Each row comes from the steps of one path. Every step used is in the known rows, and no mark comes twice. Write the path behind each row, first mark first.
(in the rows, 128 means zero)
Known rows
bolal/mavef/zulap: [139 115 109  98 131 131 150 119 125  97  95 123 192 122 122 152 150 135
 181 122 112 142 118 110 130 141 144 107 151 149  98 117]
dizil/gusin: [118 117 130 128 129 105 148 122 160 118  96 122 169 135 117 151 148 110
  96 140 137 142 106  89 123 140 150  93 137 148 108 124]
dorim/mavef/zulap/gusin/kovi: [218 123 132 106 123 142 157 116 126 134 100 101 179 112 144 156 148 112
 131 110 129 147 137 114 111 160 161 116 125 128 121 137]
fote/nava/kovi/gusin: [ 76  99  99 168 132  91 151 116 164  73 102 142 188 128 114 164 150  61
 169 152 136 159 114 134 172 155 142 136 119 160 110 125]
dizil/gusin/kovi: [131 116 128 115 129 118 145 109 143 114  89 112 161 133 133 151 161  63
  52 108 122 134 131 103 131 157 171 106 114 135 107 118]
dizil/gusin/zulap/mavef: [252 113 120 126 138 122 162 123 150 123  98 142 147 108 123 169 135 169
 123 132 132 134 132  98 145 102 164 112 174 144 129 126]
vodi/bolal/mavef/zulap/gusin/kovi/nava: [221 121  91 154 128  66 151 125 127 130 123 123 164 122 132 168 152  55
 127 124 133 152 143 125 179 140 136 144 100 140 105 117]
dizil/gusin/kovi/nava/fote: [139 111 102 162 130  82 135 119 163 136 111 126 144 138 128 165 177  49
  26 137 143 141 131 113 153 148 164 107  89 141 100 116]
losa/bolal: [ 97 127 139 133 130 158 145 137 130 123 103 130 172 135 101 145 120 115
 132 125 132 121  98 129 161 165 134 100 124 141  90 121]
bolal/losa: [111 128 125 121 129 124 144 116 152 116  92 132 184 136 113 139 138 107
 164 142 111 144 106 119 117 178 139 100 152 153 107 125]
mavef/bolal/vodi/dizil/gusin/kovi: [ 82 146 172 156 135 120 124 145 109  69 114 123 135 135 130 136 160  90
 124 111 175 116 144 111 157 127 170 116  86 139 119  94]
vodi/dizil/gusin/zulap/mavef/bolal: [221 133 151 154 141 157 153 143 127 126 106 147 135 114 121 166 120 190
 157 127 144 117 136 110 156  90 158 117 156 136 119 114]
zulap/mavef/bolal: [130 133 155 131 131 187 158 130 126 151 103 139 161 115  98 152 106 162
 165 133 148 113 104 135 144 159 141  98 156 131 112 130]
mavef/bolal: [ 89 133 151 136 127 160 138 125 138 125 101 121 186 138 104 140 128 122
 154 129 133 123  96 129 142 183 136  95 129 141  99 117]
kovi/nava: [ 89 116 108 156 127  84 146 113 178 123 102 135 179 139 121 149 166  85
 129 159 152 152 102 129 146 174 137 122 136 160 109 116]
vodi/dizil: [ 62 125 138 128 133  90 154 116 164 117  89 141 175 134 128 143 155 113
 129 131 148 140 107 123 123 158 149 120 148 155  94 105]
mavef/bolal/vodi/dizil/gusin/kovi/nava: [ 84 145 150 193 134  97 121 144 122  72 122 129 130 140 135 142 177  73
 133 137 192 129 144 117 171 121 161 131  74 146 127  93]
dorim/mavef/zulap/gusin/kovi/nava: [218 121 111 143 121 120 152 118 139 134 109 106 173 117 149 162 165  98
 137 137 145 159 138 118 129 156 152 132 114 135 127 135]
gusin/zulap/mavef/bolal: [220 129 141 133 136 177 153 125 127 136 106 143 165 108 110 158 117 180
 176 121 124 116 123 140 166 144 149 115 168 137 123 120]
bolal/mavef/zulap/gusin: [204 117 116 127 134 101 153 129 137 108 110 123 191 118 119 164 138 136
 198 140 111 153 117 100 119 144 132 115 145 138 102 127]
bolal/vodi/dizil: [ 49 136 151 142 137  59 142 131 152  71 111 146 158 131 126 130 170 110
 166 140 189 138 116 121 138 139 154 126 137 167 116  94]
kovi/gusin/zulap/mavef/bolal/vodi: [191 140 154 172 134 143 138 141 111  90 136 147 146 105 108 150 140 187
 221 134 181 120 136 132 193 122 150 129 160 153 159 119]
gusin/zulap: [178 114 115 120 133  99 144 106 163 105  93 133 191 127 129 149 159 122
 135 120 108 142 119 129 151 160 153 124 161 157 112 108]
mavef/zulap/gusin: [221 117 114 142 130  87 158 137 164 128 114 118 194 117 126 162 148 116
 161 146 103 153 108  94 141 146 136 122 136 146 111 130]
fote/nava/kovi/gusin/zulap/mavef: [211  96  90 166 141 111 165 116 155  81 106 165 165  99 120 182 139 121
 194 144 125 150 140 144 194 112 154 154 159 155 135 127]
bolal/vodi/dizil/gusin/zulap/mavef/dorim: [208 132 163 153 144 100 155 134 120  56 124 170 108 107 140 151 144 183
 148 136 207 124 145 105 129  83 176 130 177 153 139 102]
nava/kovi/gusin: [ 44 111 120 132 126  87 156 116 150 100 112 130 178 131 111 156 145  80
 130 138 148 144 111 123 166 168 144 126 138 151  91 126]
dizil/gusin/zulap/mavef/bolal: [246 128 142 144 137 173 150 137 123 126 110 136 146 112 111 166 115 185
 150 128 127 117 129 108 161 108 154 103 156 133 128 127]
vodi/dizil/gusin/zulap: [184 119 126 140 138  76 145 122 162  98  95 137 161 130 140 159 164 136
 117 128 129 143 132  97 142 105 163 124 147 156 110 102]
vodi/dizil/gusin/zulap/mavef: [225 120 130 137 144 105 165 129 152 121  96 156 134 109 134 169 143 176
 125 131 141 134 139 100 140  82 168 127 175 147 121 113]

Which path is each row?
[ 50 151 183 125 124 172 129 134  99  89 114 119 161 129 106 120 127 160
 203 131 212 124 109 133 117 160 143  84 126 150 130 121] -> dorim/mavef/bolal/vodi
[ 95 114 103 162 130  71 140 121 180 142 116 141 166 136 110 156 166  87
  97 161 155 148 102 131 150 167 139 109 121 158  91 116] -> kovi/nava/fote
[205 129 140 157 130 175 150 126 125 135 116 141 163 107 110 163 127 188
 185 126 138 120 128 134 181 139 146 123 171 140 139 130] -> kovi/gusin/zulap/mavef/bolal
[249 116 140 131 135 152 165 113 131 102 108 151 136 109 129 164 124 174
 106 128 154 125 129 107 121 118 168 110 186 137 125 124] -> dizil/gusin/zulap/mavef/dorim
[224 118 105 153 124 107 147 126 141 156 123 114 158 116 140 169 164  93
 105 140 150 155 137 123 134 150 154 121  99 135 111 135] -> dorim/mavef/zulap/gusin/kovi/nava/fote
[173 122 132 147 133 158 158 129 115 113 125 145 158 108 104 172 112 157
 183 126 140 122 133 142 202 134 148 135 161 138 112 128] -> nava/kovi/gusin/zulap/mavef/bolal
[176 108 110 131 134 108 169 114 142 108 115 154 157 105 117 175 134 140
 154 129 142 137 138 133 190 127 157 145 178 148 115 128] -> nava/kovi/gusin/zulap/mavef
[210 115 118 140 132 125 163 111 150 127 107 148 162 104 122 167 148 169
 153 129 144 137 132 127 165 132 155 134 190 152 142 129] -> kovi/gusin/zulap/mavef
[177 146 163 157 145 126 144 146 117  86 122 162 137 106 118 145 138 188
 222 128 179 115 139 137 175 105 157 136 158 152 136  96] -> gusin/zulap/mavef/bolal/vodi/dizil
[205 109 111 183 139 163 153 132 128  88 114 158 166 103 108 179 117 138
 222 140 126 134 137 153 209 121 145 145 140 144 132 128] -> fote/nava/kovi/gusin/zulap/mavef/bolal
[244 139 136 135 137 196 147 131 117 129 105 147 163 111 107 154 103 183
 216 132  99 120 127 136 154 145 143 109 176 139 129 128] -> gusin/zulap/mavef/bolal/losa
[174 110 130 135 132 134 172 105 121  86 123 161 147 105 124 170 120 146
 137 126 166 129 134 142 166 143 161 145 191 142 111 127] -> nava/kovi/gusin/zulap/mavef/dorim
[171 118 134 133 131  93 150 104 159 130  97 119 179 127 129 156 153  58
  97 117 117 143 124 127 126 192 154 125 124 128 107 121] -> zulap/gusin/kovi
[ 54 157 194 144 129 146 130 151  97  81 115 125 130 132 117 129 130 173
 182 140 233 126 123 100 107 108 153  85 116 147 125 115] -> dorim/mavef/bolal/vodi/dizil/gusin
[131 120 153 120 130 164 174 104 135 125 103 154 150 114 118 149 115 149
 120 135 175 121 105 133 107 171 155 103 189 137 109 128] -> zulap/mavef/dorim
[224 116 140 120 135 154 167  99 134 108 104 157 155 107 129 156 124 169
 132 121 149 123 122 141 127 153 162 124 201 142 120 119] -> gusin/zulap/mavef/dorim
[112 144 168 145 135 154 146 146 114 105 124 145 145 112  97 139 123 159
 204 139 189 112 114 129 155 142 145 105 145 145 133 119] -> zulap/mavef/bolal/vodi
[245 143 147 155 143 175 147 148 115 122 108 151 132 114 119 163 108 198
 198 140 119 123 141 107 144  91 152 111 162 138 127 121] -> vodi/dizil/gusin/zulap/mavef/bolal/losa
[ 98 128 124 184 139  33 127 140 150  85 127 143 115 135 137 151 197  54
  70 144 197 142 146 111 161 111 172 129  79 157 113  91] -> bolal/vodi/dizil/gusin/kovi/nava/fote
[114 136 122 125 126  94 151 125 144 138 104 134 168 136 107 135 124  93
 126 135 129 138 107 121 151 164 133 101 138 162  99 123] -> vodi/bolal/losa
[225 138 135 160 132 191 144 131 115 129 117 144 162 111 106 159 114 190
 225 138 117 126 134 131 168 142 139 118 178 144 144 137] -> kovi/gusin/zulap/mavef/bolal/losa
[ 73 127 129 104 129  95 150 109 126 124  99 136 168 135 103 142 125 105
 125 117 161 134 110 132 140 156 134  98 143 153  88 113] -> vodi/bolal/mavef
[108 142 145 139 128 180 132 131 126 119 102 124 184 139 101 135 117 127
 194 140 107 129 102 125 131 185 129  90 136 143 106 125] -> mavef/bolal/losa
[ 86 100 100 143 137  95 153 117 168  75  91 144 190 128 116 158 140  53
 166 145 116 154 109 140 157 160 145 126 118 155  96 116] -> fote/nava/kovi
[164  95  85 169 136  83 144 112 163  59 104 147 193 121 126 171 160  80
 179 140 108 161 133 140 194 137 150 152 132 165 122 116] -> fote/nava/kovi/gusin/zulap
[ 68 120 150 107 129 152 148  92 116  82  97 140 174 135 117 141 127 128
 145 123 162 131 105 135  82 186 145  98 173 139  90 113] -> bolal/mavef/dorim
[ 89 150 165 113 121 220 134 124 100 128  96 116 174 135 103 130 101 166
 207 134 149 129 106 131  95 181 133  72 146 139 114 138] -> dorim/mavef/bolal/losa
[132 108 105 133 130  80 149 108 151  84 114 136 183 126 123 164 154 101
 140 127 127 148 129 129 187 149 152 143 152 156 100 117] -> nava/kovi/gusin/zulap
[ 66 144 163 148 131 126 124 140 124  78 120 127 171 134 102 127 143 117
 191 138 173 122 107 126 157 165 140 101 118 153 119 107] -> mavef/bolal/vodi
[129 147 177 153 140 148 145 150  97  93 116 140 110 111 123 147 138 130
 137 115 188 106 151 113 157 104 175 118 115 130 132 106] -> zulap/mavef/bolal/vodi/dizil/gusin/kovi
[202 140 155 148 139 145 139 139 115  88 125 151 148 105 107 144 130 179
 214 128 166 115 132 136 178 125 153 122 156 149 144 109] -> gusin/zulap/mavef/bolal/vodi
[209 131 144 148 147  73 152 144 140  77 118 163 120 106 132 156 157 175
 166 140 184 133 148  98 154  68 171 134 164 159 144 103] -> bolal/vodi/dizil/gusin/zulap/mavef
[152 143 150 134 132 203 153 135 117 143 104 141 158 117  94 147  94 167
 207 144 123 117 109 130 132 162 135  92 163 133 117 137] -> zulap/mavef/bolal/losa
[ 87 150 177 156 140 137 150 151 117 104 122 157 132 113 107 139 128 169
 207 141 202 112 119 131 151 123 148 119 148 146 126 106] -> zulap/mavef/bolal/vodi/dizil
[159 145 160 169 141  95 122 152 122  59 123 135 145 131 126 142 157 153
 181 132 168 127 137 101 168  93 157 122 118 157 128  91] -> mavef/bolal/vodi/dizil/gusin/zulap
[193 132 126 148 134 175 152 135 103 107 125 148 156 111 102 168  99 161
 223 138 117 127 139 138 192 137 140 132 167 139 119 135] -> nava/kovi/gusin/zulap/mavef/bolal/losa
[230 138 157 156 141 142 138 152 111  84 129 141 130 109 107 153 129 185
 186 135 169 117 138 103 174  90 158 109 143 145 147 115] -> dizil/gusin/zulap/mavef/bolal/vodi
[ 84 127 140 116 133 172 139 130 102 101 100 134 168 134  93 148 111 130
 170 116 138 122 107 136 139 159 130  94 137 133  81 117] -> losa/bolal/mavef
